What can hang from each mark
S: C D M T
R: B
P: E L
B: R S
C: M
T: S
M: C L

In the rows, 128 means zero.
Known rows, with every way that one mark hangs from another
P(L): [125 153 114 154 107 128 111 123 120 174 136 137 125 105 111 137 137 110
 120 125]
R(B(S(D M(L) T))): [137 163 101 146 129  62  76 137 116 171  84 124 146 177 129 185 189 178
 121 121]
S(M(C)): [133 123 110 119 100 119  90 123  96 165 125 135 151 144 122 165 132 130
 131 129]
B(S(C D M(L))): [155 165 105 103 132  74  78 141  92 162 115 135 133 157 122 157 148 159
 123 117]
B(R S(C D M(L) T)): [190 171 123 120 134  57  82 137  86 137 109 106 146 178  93 155 173 187
 136 131]
S(C D M(L) T): [155 137  86 111 167  87 119 129  93 110  89 130 143 193 111 204 175 169
 106 148]
B(R S(D)): [187 159 182 147 118  92  94 142 108 175 152 122 115 126  84 113 149 149
 170 109]
S(M(C L) T): [137 144  74 125 115 107  92 111  89 142  97 111 159 174 133 178 174 161
  93 147]
S(C(M(L)) D T): [164 125  88 110 192 101 111 129 114  97  99 113 148 186  84 211 166 191
 113 167]
M(C): [132 125 114 129 118 140  97 103  93 158 144 117 132 126 121 144 139 127
 115 139]
R(B(S)): [121 156 124 168  99 115  78 106 121 205 135 109 137 120 136 133 156 140
 147 114]
T(S(D M)): [138 139 151 122 140 110 125 167 106 158 120 156 136 180  97 179 114 151
 155 130]
P(E L): [119 184 131 131 105 107 101 123 151 208 131 136 128 112 108 138 115  97
 116 138]
T(S(M)): [124 150 137 137 110 128 123 140 108 174 125 137 155 169 116 160 118 149
 158 132]
B(R): [170 145 156 146 108 133 135 110 111 167 147 110 133 123  83 120 149 127
 165 128]
R(B): [113 130 110 151 115 136 117  99 125 184 127 118 139 124 118 157 155 124
 139 133]
R(B(S(C))): [118 147 104 146 114 113  72  94 104 187 140  97 143 125 137 141 147 146
 137 128]

Rows
[130 127 119 118 151 142 105 130 113 141 141 105 164 171  90 176 100 179
 153 165] | T(S(C(M)))
[193 137 159 116 142  83  71 151 115 142 147 109 144 144  57 151 124 182
 180 130] | B(R S(C(M) D))
[149 133  89 110 146  88  92 136  89 127  94 134 140 183 114 197 168 163
  90 148] | S(D M(C L) T)
[162 115 115 138 187 114 131 113  95 102 115 124 128 173 105 190 166 156
 122 152] | S(C D T)
[139 122 116 123 150  88  55 138 127 159 127 119 149 146  89 188 131 179
 155 136] | R(B(S(C(M) D)))
[141 140 105  91 174 119 102 153 107 131 130 115 141 178  76 188 107 188
 124 174] | T(S(C(M(L)) D))
[177 180 113 133 106  77  86 112  87 151 114  84 164 171 115 137 179 182
 138 132] | B(R S(C M(L) T))
[130 148  86 127 121  63  40 136  93 169  95 116 148 173 131 188 174 182
  97 135] | R(B(S(D M(C L) T)))
[187 141 155 139 115  64  58 151  87 146 124 115 144 171  94 156 158 182
 153 125] | B(R S(D M(C) T))
[202 133 154 139 163  77  79 142 111 117 129  97 155 171  66 168 153 205
 174 141] | B(R S(C(M) D T))
[174 170 166 150  73  91  91 134 112 189 136 120 152 136 102 116 149 148
 186  96] | B(R S(M))
[172 159 145 131  88  91  81 124  93 171 143 109 157 140 101 125 137 153
 176 112] | B(R S(C M))
[139 139 128 163 132  68  78 142 120 164  89 137 151 175 127 193 177 174
 148 113] | R(B(S(D M T)))
[135 144 138 153 127  96  80 129 121 188 129 130 121 130 118 151 153 145
 144 113] | R(B(S(D)))
